Each row was made from one walk, in order. Every step used is in the known rows, and no mark comes twice. Write each row's walk.
Known rows:
lesuv, zesiv: [ -7  21  -7 -23   9  -9 -13 -20   3 -15  18 -19  18 -25 -27  25  -9  -6
  -1   7  17  17   1   5]
duneso, danap, kinok: [ -3   8 -23  -9  23  -3   4 -16  -4 -11  17 -12  12   3 -12  26 -11  -9
   4  20   3   9 -11   3]
vafur, zesiv, kinok, danap, duneso: [  1   2 -20 -10  32  -7  -1 -17  20 -10  29 -15  13   6   1  21  10  -8
  -7  15   3  31  -7  -7]
makap, vafur, zesiv, rone, danap, kinok: [ 24  14  16  -5  32  36 -20 -22  -9 -11  10 -19  18 -10   7  15 -24  -3
   1   6   4  22 -14   2]
zesiv, rone: [-17  29 -14  -8  10  -4  -9 -15 -16  -6   7 -18  16 -10 -22  17 -16 -19
 -12  -5  16  27  -4  19]
rone, zesiv, kinok: [ 17   0 -19  -4   7  -6  -8 -13  -7  -7   8 -14   7 -20 -37   4  -1 -14
   1   4  10  24   1  -5]
makap, vafur: [  8  33  -3 -22  18   5 -11 -12   4 -13   7 -20  34 -19 -13  18 -12 -27
  -1   4  17  15   7   3]
kinok, zesiv: [ -7  19  -6 -22  20   8   4 -20   6 -14   9 -31  17  -5 -19  11 -10  -6
 -16  11  14  21   2  -4]
makap, vafur, zesiv, kinok: [ 17   8   5 -10  31  14 -20 -19  10   2  20 -20  21 -11  -2   1   0 -15
   0   8  17  18   2  -8]
lesuv, makap, vafur, zesiv, kinok, danap: [  9   6   2 -10  35   3 -30  -9  13 -11  16 -34  25 -13   6  10  14 -16
  15   5  21  12   3  -8]
rone, danap, kinok, zesiv, vafur: [ 19  11   9 -20  17  29  15 -22   9 -16   3 -15   6   3   3  20  -6   5
  -8  24   3  22  -6 -14]
vafur, zesiv, kinok: [  5   3  -5  -1  20   0  -9 -25   1   4  28 -24  14  -3 -11  -1   3  -2
  -5   9  11  18  -7  -5]
duneso, danap: [-19  17 -24 -13  17  -7  -2 -14   2 -14  13 -21  10  -2 -26  31 -11 -25
  -3  12   9  15 -12  14]
vafur, zesiv, kinok, danap: [-11  10 -20  -5  21   1  -7 -19  10  -4  20 -18  13   6   4   7  13  -3
  -2  10   7  25  -3   0]
vafur, zesiv, duneso, danap, kinok: [  3  -8 -17   3  33  -7  -8 -15   7  -2  25 -16  10   4   6  31   1   5
  -3  13  -7  11 -13  -6]
duneso, danap, kinok, zesiv, rone: [-22   4 -20 -11  37  18   3 -21  -5  -9   1 -18  -7   7  -7  18 -18 -10
  -7  21   3  28  -5   3]
duneso, danap, kinok, zesiv: [ -9   0 -18 -18  34  14  11 -21   7 -15   9 -22   2   7  -7  18 -13  -5
  -3  28   1  15  -7  -9]
kinok, danap, duneso: [ -6  28 -24 -22  20 -17   7  -9  11 -26  18 -15  24  -1 -14  37   0 -20
  -8  12   8  27  -3   5]
lesuv, makap: [  2  20   3 -12  10 -19 -16  -9 -11 -13  21 -36  30 -19 -31  20  -4 -12
  -2  -2  21   3 -10   6]
kinok, zesiv, rone: [-23  20  -9 -17  22  12  -4 -20  -7 -10   1 -29   6  -7 -19   9 -17 -14
 -19   4  16  36   2   7]
rone, danap: [ 10  25  -2  -9   3   8  -4 -19  -5 -23   7 -25  19  -9 -32  29 -16 -13
 -12   8  11  20 -14  10]
kinok, danap: [-18  36 -23 -16  11 -10   2 -10   4 -17   6 -20  24  -1  -8  25   1 -15
  -5   3  12  22   2  12]
duneso, danap, kinok, zesiv, vafur, makap: [ -3   2  -3 -16  37  10   2 -11   8  -5  23  -5  -8  22  15  11   7   9
  -2  30   1  12   1  -4]
rone, zesiv, duneso, danap, kinok: [ 16 -13 -31   0  21 -15  -4  -5   0 -14   7  -6   3 -13 -18  34  -2  -5
   5   9  -9  17  -3  -7]

Which walk is each row?
[ 14  15 -10 -20   5  -9   0  -5   0 -11  10  -9   8 -16 -19  15  -1 -11
  -2  -1   4  26  -2   1] => rone, zesiv, vafur
[  9  24   8 -18  30  12 -19 -17   7  -5  22 -26  30 -13   1   9 -12 -11
  -2   1  11  14  -1   0] => makap, vafur, zesiv
[ 23  13  12 -18  36  26 -24 -18   4 -19  16 -23  16 -14 -14  33 -26 -21
 -13   9   6  36 -21   7] => makap, vafur, zesiv, rone, danap, duneso
[ -2  26   4 -13  32  17 -24 -16  -5  -2  15 -23  20 -13   1   6 -21 -16
  -6  -6  12  27  -5  10] => makap, vafur, zesiv, rone
[ 19  17  19 -18  32   1 -34  -9   1 -12  28 -41  36 -22  -8  13  -9  -8
   6  -1  20   2  -9  -3] => lesuv, makap, vafur, zesiv
[  0   3 -27  -1  21 -14   1 -10   3 -11  11 -10  14  -2  -9  40  -1 -10
  -1  15   1  10  -2  -1] => zesiv, duneso, danap, kinok
[  0  12 -29 -11  20 -13   6 -12  15 -18  14 -10  17  -1 -14  29  13 -25
  -6  20  11  31   2  -4] => zesiv, kinok, danap, duneso
[ 14  -4 -36 -13  20 -16   0  -7  11 -22   9  -6   5 -11 -25  24   9 -20
  -1  14   3  38   3  -7] => rone, zesiv, kinok, danap, duneso
[ -8  16  -5 -11  28  17   4 -22 -11  -4   4 -19   8  -1  -4   6 -16   0
 -12  10  11  28   5  -3] => danap, kinok, zesiv, rone
[ -1  -5 -22  -9  20 -18 -10 -13  10 -10  17  -7   6 -16 -13  50   0  -7
   6  21   6  13   3  -5] => lesuv, zesiv, duneso, danap, kinok
[ 14  -4  -8  -6  43   5 -17 -11  15  -6  20 -15  17  -4  16  31  -3  -8
   6  17  -2  11  -3 -10] => makap, vafur, zesiv, duneso, danap, kinok
[  2   3 -11 -14  38   1 -24 -10  20 -10  15 -23  16 -10   1  34  -4 -23
  -1   9   5  18  -2   0] => makap, vafur, zesiv, duneso, danap
[  3  12  -5  -3  18 -15 -13 -15   5  -4  22 -27  25  -8  -5  22   4   3
 -17  -4   8  17  -4   1] => vafur, zesiv, duneso
[ -5  12 -11 -15  21  -4  -1 -13  11 -11   4 -27  17  -8 -16  26   2  -8
 -22   8  15  24  11  -9] => kinok, zesiv, duneso
[-17   1 -26 -16  29  -5  -3 -14  17 -16   2 -28   3  -3 -20  36   0 -19
 -17  17   9  25   3  -2] => kinok, zesiv, duneso, danap
[-10  17   0 -14  18  29  -5 -25  -6 -21  -7 -30   4  -7 -29  21 -24 -14
 -22   8  12  37  -9  10] => kinok, zesiv, rone, danap
[ 23   0   1  -7  19  15   2 -21   6 -20  -1 -23  13  -4  -7  32  -3   6
 -16  17   4  22  -2 -16] => rone, danap, kinok, zesiv, duneso
[ -9   2 -18  -4  28 -13 -15 -12  11  -6  20 -25   9  -2 -11  36   0  -8
 -10   9  -1  20 -13   6] => vafur, zesiv, duneso, danap
[-14  21 -26  -6   9  -8   2 -16   6 -12   5 -15  17   0 -10  16  14 -19
   0  10  15  25   7   5] => zesiv, kinok, danap
[  1  15  -9 -12  33  12 -15 -16  19  -8  12 -18  19  -3  13   8  10 -19
   6  10  12  25   8  -4] => makap, vafur, zesiv, kinok, danap
[  1   5 -31  -6  11  -7   0 -10   3 -18   0 -11   4 -12 -20  13  10 -16
   5   5   6  30   6   0] => rone, zesiv, kinok, danap
[ 13   5 -11 -18  42   6 -11 -13  27 -12  22 -14  20  -3   8  20   9 -23
   0  18   9  32   2 -11] => makap, vafur, zesiv, kinok, danap, duneso
[ 16   9   4 -14  21  27   8 -27  -1 -21   4 -24  13  -1 -10  17 -17   8
 -11  22   3  18  -9 -11] => rone, danap, kinok, zesiv
[ 22  -3   4 -16  44  -5 -25  -8  21 -17  28 -29  25 -12   2  24  13 -20
   9  15  16  18  -2 -12] => lesuv, makap, vafur, zesiv, kinok, danap, duneso
[  6  19  -6 -12  15   4  -5 -18  -8 -25  11 -19  12 -12 -37  41 -24 -24
 -20   7   7  37 -19  16] => zesiv, rone, danap, duneso
[ 24 -12   5  -3  45  -5 -31  -5   7  -9  24 -28  23 -14   8  34   2  -7
  14  12   8  -2  -7 -12] => lesuv, makap, vafur, zesiv, duneso, danap, kinok
